Known rows, with every step that occurs
zikib > lesu > besa > nogot: [  2  16  24  -8   6  10 -12  14   2  -3   0  10  -5   2   9   6  -6  -6
 -12 -42  16   1   1 -11  11  13  -3  -8   1  -2]
gusaz > gezet > nogot > besa > lesu > vasil > kapited: [  4  10  18   3  -3   5   8 -12  -8  16   1 -10  10  19   5   3   5   1
 -14 -65  17  13 -23  17   5  11  -9  -8   5   1]
gezet > nogot > besa > lesu: [  4  11  14   7  -7   7   7  12   2   4  11  -6  17  17  -3   6   3  -7
 -13 -35  16   6  -9   4   7  -1  -9  -1   5   5]
gusaz > gezet: [  2   3   4   2   3 -10   4   1  -5   4  -4  14  -1  -8   1   6  -2   6
  -4 -23  10   5  -4   4   7   1  -1  -5  -1   2]
lonoz > nogot: [ -1  16   4   7   3 -11   2  10   4  -1   3  10  -2  -5  -4   8  -1 -12
  -9 -19   6   1   2   6  10   6  -1   3   5   5]
lonoz > nogot > besa: [  0  15   9  11  -1  -8   6   9   4   0   7   9   7   4   0  10  -1 -13
  -1 -27   8   4  -2   5   2   4  -7  -5   3   9]
lonoz > lesu > vasil: [  5   9  12  -1   1   5   8  -6  -6   1  -3  -3   3  14   0   5  -1   7
 -13 -24  11   1  -3  12  18  13  -8   9  -1   5]
gusaz > gezet > nogot > zuler: [ -1   5   5   7   0  -6   1   5 -13  11  -1   7  15  -1  -4   4   8   3
  -5 -52   6   8 -13   8  12  -4  -8  -7   4   1]
gezet > nogot > zuler > lesu > besa: [ -1  13   4   2   6  10   6  20  -6   4  10   0  10  17   1   4   8  -5
 -25 -36  -3   6  -8   8  16   1 -10  -8   3   6]
gusaz > gezet > nogot > lonoz > lesu: [  1   8   0  -5   5   6  16   1  -2   3   1  -4  17   6 -20   0   0   4
 -14 -44   9   1  -5   4   5  12  -7   7   1  -3]
besa > lesu: [  4   8   7   6  -1   2   2  12   4  -2   1   1   3   6   2   6  -1   1
 -17  -5   5   5  -5   3  14   0  -1  -3   2   3]
gusaz > gezet > nogot > lonoz: [  4   5  -1  -6   6  -6   4   4  -2   4   2   3  11  -2 -16  -2   1   1
  -8 -50   9   1  -5  -2   1   6  -6   1   3   0]
zukug > lesu > besa: [  3  12  -2  -5   5   3  17  20   4  -1   3   6  -7   2  16   7  -2   4
 -18 -22  -1  -1  -3  -6   7   1   2   2  -2   9]
lonoz > nogot > zuler > lesu: [ -6  17   5  11   0  -1   4  15   2  -2   4   6   7   6   0  11   6 -11
 -18  -9 -13   8  -6  11  12   0  -9 -12   3   8]
lonoz > nogot > zikib > lesu > zukug: [ -1  24  12  11   0  -4 -16   0  10  -4   1  15  -5   2  -1   6  -8  -4
  -7 -21   5  -3   7   9  20   9  -9  25   6   8]
lonoz > nogot > gezet > gusaz: [ -5  12   5 -11   2 -10  -1   0   1  -2  13  19  -6  -7   7   4  -8  -5
   0 -45  10   3  -1   2   7  11  -3  -2   0   6]
zikib > lesu > zuler > nogot > gezet > gusaz: [  2   1  14 -37   2  -3 -12   8 -17  -1   6   9  -3  -2   6   4   2  13
   5 -69  16  -2   8 -11  21   7  -9  -5  -6  -3]
nogot > gezet: [  2  -2   9  -3   3  -3  -4   3  -7   0   6  11  -2 -10   2   3  -4   3
  -4 -18   8   7   1   3  12  -2  -4  -6  -3   2]
zuler > nogot > lonoz > lesu: [  6   3  -4  -3   9  14   5  14  -3  -6   1 -10  16   8 -19   3   2  -2
 -15 -16   9   0   5  -2  14   4  -7   5  -3  -1]
lonoz > nogot > zikib > lesu: [ -3  29   4   0   1  -6 -18   0   8  -2  -2  10  -4   4   9   9  -7  -4
  -7 -20   2   4   9   3  13   8 -11  15   5   0]
gusaz > gezet > nogot: [  0   5   6  -2   2  -8   5   0  -7  10   2   7   5  -5  -9   4   2   0
  -9 -48  18   1  -4   5   8   3  -3   4   4   0]
vasil > lesu: [  4   2  -1   3   1   0  14   6   4  -1   1   7   6   1   6   7   6   8
  -9 -10   8  -3  -4   6   7   2   5  12   1   0]
gezet > nogot > zuler: [  3   4   4  10   0  -4  -3  11 -10   6   3   2  18   4  -4   3  11  -3
  -9 -32   3   2  -9   5  16  -5  -7  -1   6   2]
zukug > lesu > zuler > nogot > gezet > gusaz: [  0   4   3 -37   3   2   7  17 -13   4   9   6  -2 -10  11   5   5  10
  -2 -55  11  -3   1 -13  15  -3  -2  -2  -8   6]
nogot > zikib > lesu > besa: [  4  21   1  -5   6   2 -15   4   4  -3  -2  11  -8  12  20   5  -8   9
  -8 -25   5   8   6  -2  15   9 -10  11   1  -1]
zukug > lesu: [  3   6  -1  -4   0   1  12  13   2  -1   1   3   0  -7  10   9   1   3
 -15  -3  -2  -5  -1  -5   7  -4   0   5  -1   7]
zuler > lesu > vasil: [  3   8  10  -8   2   2  -1  -2  -5   1   3  -1  -4  13   2   7   0   2
 -19 -14   4   1  -1  12  12   8 -10   2  -1   9]
gusaz > gezet > nogot > zuler > lesu: [ -5   7   7   1   0   2   5   7 -11  10   4   3  14   5  -6   7   9   2
 -17 -36   0   7 -12  11  11  -3 -11 -10   1   3]
zikib > nogot > lonoz > lesu: [  5  13   2   3   8  18  10   6   8  -3   3  -4  14   7 -13   0  -4  -9
  -7 -13  -6   2  -6   3  13  13  -9  17  -1   0]
kapited > vasil > lesu > zuler: [  8   3   6  -7   0  -6  13   1  -3   4   4   8   6   3   5   4  12  14
  -5 -25  10  -2  -3   8  14   6   7  18   2   4]

Rows
[  4  10   3 -14   0  -4  17  20  -3   2  -2   3   0  -6   9   9  10   8
 -12 -14  -4  -4  -1  -8  13  -3   1   2  -1   7] -> zukug > lesu > zuler
[  3   7  10   1   0   3  -4   4 -11   2  -1  -1   5  15   7   7   5   5
 -15 -20 -10   7 -11  14  16   2 -13 -10   0   9] -> nogot > zuler > lesu > vasil
[  3  10   6  15   3   4  -7  10  -3   5   1   8  12  -1   1   3   3  -9
   2 -21  -8   8 -15   8  20  -2  -9   1   1   4] -> zikib > nogot > zuler
[  9  -6  11  14  -1   2   9  -4   4   0   9  12   5   2  -4   0   2   8
  -9 -14  16  -9  -4  18  14   6   7  31   3  12] -> kapited > vasil > lesu > zukug
[  4  12  -9  -1   7   2 -20   6  -4   6   0   4   5   0   1   6   0  -3
  -8  -8  18   7   8   1  19  -6  -8  13   2   3] -> zuler > nogot > zikib
[  7  10  16  -2  -5  -1  10  20   0   0   1   0  12  14   6   9   7   4
  -5 -25   5  11  -9  -1  12  -1  -6 -12   0   8] -> nogot > besa > lesu > zuler
[  6   8  12  10  -5   4   6  12   4  -2   4   0  11  14   7   9   0  -1
  -9 -13   9  10  -9   2   6  -2  -7 -10   0   7] -> nogot > besa > lesu
[  2   6  15  20   2  16  -2  12   1   1   8   8  11   3 -11   3   2 -12
 -11  -5 -12   0 -15  17  26  -1 -11   9   1  15] -> zikib > nogot > zuler > lesu > zukug
[ -1   8  21 -10   8  16   4  12   4   2   8  14   1  -7  10   3  -2  -1
  -9 -50  23   8  -9   1   7   7   5  -9  -4   0] -> vasil > lesu > besa > nogot > gezet
[  7  10  17   6  -3   9   6  -6  -6  11   6 -15  11  25   5   2   7  -6
 -18 -47  15   9 -18  15   8  10  -8  -1   7   3] -> gezet > nogot > besa > lesu > vasil > kapited
[  3   0  10   8   2   6   5  10   1  -5   8   8   1   1 -10   5  -1  -1
 -20  13   4  -6   1  11  17   2  -3  10   1  14] -> zuler > lesu > zukug
[  9   7  15  10  -2   6   5  -5  -3   5  -1  -9   5  22  16   5   3   1
 -13 -24   5  13 -17  12   7   9  -6  -9   3   5] -> nogot > besa > lesu > vasil > kapited
[  5  16   5  -9   8  12  14  13   5  -1  -1  -3  15   6 -16   0   3  -4
  -4 -22  -9   3  -7   0  20  13  -8  13  -1   1] -> zikib > nogot > lonoz > lesu > zuler
[  2   0  10  18   0   6   1  15  -4  -4   4   8  11   4  -5   4   5   2
 -17   6  -8   1  -8  13  20  -5  -7  -2   1  15] -> nogot > zuler > lesu > zukug
[  6  -2   8  13   1   3  16   6   7  -4   3  12   7  -1  -4   3   3   7
  -9  -9  12 -10  -6  13  14   2   6  22   2   9] -> vasil > lesu > zukug
[ -2  10  15  -5   0   1  -1  -3 -16  13   1  -2   9  13  -4   6   7   6
 -16 -62   1   8 -16  17  13   4 -16  -8   1   6] -> gusaz > gezet > nogot > zuler > lesu > vasil
[  2  13  15   8   7   7  -9  21  -1   3   0  11   8   2   8   4   2  -9
 -10 -36   8  12 -14  -5  14   1  -2 -21   2   6] -> lesu > besa > nogot > zuler
[  7   7   8   5   2   4   1  -5  -3   4  -5  -9  -3  14  10   3   3   3
 -22 -13   3  10 -14  14  16  10   0  -3   4   2] -> besa > lesu > vasil > kapited
[  7   3   4   3   6  -4  -1 -11 -11   6  -5  -2  -3   5  10   2   4   1
 -13 -14   5   4  -9  13  13  12   0   3   5   2] -> lesu > vasil > kapited
[  3   6   6 -11   5   6  11  18 -11   4  -2  -4  11   4 -13   8  11   2
 -12 -23  16   1   6   1  28   2  -3   5  -2   1] -> lonoz > lesu > zuler > nogot
[  1  27   6  -2  10   9 -19   9   9   6   1  13   0   0  12   4  -7  -9
 -12 -21  21  12  -2  -5  12   5  -3   2   3   6] -> lesu > besa > nogot > zikib
[  5  15  18  12  -3  15   2  10   8   3   8   1  11  13   2   7  -4 -13
  -3 -23   4  10 -15   6  11   3 -11   1   0   7] -> zikib > nogot > besa > lesu
[  2  15  14  -2   9   7  -5  16   4   2   3  10   0  -3   4   4  -3 -11
 -13 -30  21   5  -4  -7  10   8   1  -9   2   5] -> lesu > besa > nogot
[  7   5   3   3   5   1  13   3   5   1   8  11  -1  11  12   2   1   9
 -12 -33  13   0  -4  10   9  11   7  16   1   5] -> kapited > vasil > lesu > besa
[ -2  14   5  17   1 -10  -1  14  -1   0  -1  10   9   0   0   8   5  -9
  -6 -26  -9   8  -7   8  14  -1  -6 -10   5   6] -> lonoz > nogot > zuler
[  8   3   8  -8   3  -2   1  19 -12   5   3   2  14   5  -5   8  12  -3
   2 -40  19   4   2  -5  15  -4  -8  -8  -1   6] -> lesu > zuler > nogot > besa
[ -4  12   6   0   5   5   8  14  -8   9   6   6   8  12   0   5   5   2
 -20 -55   0  11 -13  10  12   2 -10 -15   0   5] -> gusaz > gezet > nogot > zuler > lesu > besa
[  2   9  12  -2  -1   5  -5   3 -13   8   5  -8  11  19  -4   5  10  -2
 -20 -45  -1   3 -10  15  17   3 -14  -2   4   7] -> gezet > nogot > zuler > lesu > vasil
[  2   6  12   2  -1  -5   7   0  -7  10   7   7  13   3  -4   6   2  -2
   0 -56  22   5  -9   4   0   2  -9  -4   2   4] -> gusaz > gezet > nogot > besa
[  5  16  -6 -12   7  -3 -16  12  -8   8  -3   3   6   0   0   5   9   1
  -4 -20  16   7   8  -3  25  -5  -7  10   2   4] -> lesu > zuler > nogot > zikib
[  5   8   8 -10   2   3   1  26  -6   3  -1  -4   6   5  -9   7  11   0
 -14 -28  15   5   1  -2  26  -4  -2  -7   0   2] -> besa > lesu > zuler > nogot
[  9  10  20   4  -5   3   0   3   0   1   1  -3   5  23   9   7  -2   2
  -8 -40   9   8 -13   9   8   5 -12  -8   0   9] -> nogot > besa > lesu > vasil
[  6   3  14  16  -2   4   4  13   7  -5   3   5   3   4  -8   3  -3   0
 -17  -4   9  -2  -6  10  21  -1   0   7   3  12] -> besa > lesu > zukug
[  7  10  25  24  -4  17   3  11  12   1  11   5  12  10  -8   3  -5 -13
  -3 -23   8   2 -16  13  18   2  -9  11   1  15] -> zikib > nogot > besa > lesu > zukug
[ -2   3  13  12  -1   5   5   8  -9   7   7   7  14   3 -16   3   7   1
 -17 -36   3   1 -13  18  18  -3 -10   0   3  12] -> gusaz > gezet > nogot > zuler > lesu > zukug
[  1  10  18   5  -7   3   8   6   0   9   6   0  14  12  -3   7   1  -1
  -9 -55  19  10 -14   6   3   1  -9  -7   2   3] -> gusaz > gezet > nogot > besa > lesu
[ -1   4   7 -28   3   7   8   7 -15   2   7   3   7   1  -1   5   4  10
  -1 -50  21   3   3  -2  24   6  -5   1  -7   1] -> lonoz > lesu > zuler > nogot > gezet > gusaz
[  8   3  21  21  -6   7   6  13   6  -5   7   5  11  11  -4   5  -3  -1
  -9 -13  11   2 -10   9  12  -2  -6   0   1  16] -> nogot > besa > lesu > zukug
[  1   7   7   4   2   9   0  -5 -17  12   2 -13  11  17   4   3  15  -3
 -26 -28  -5   7 -16  19  16   8  -9  -3   6   2] -> gezet > nogot > zuler > lesu > vasil > kapited
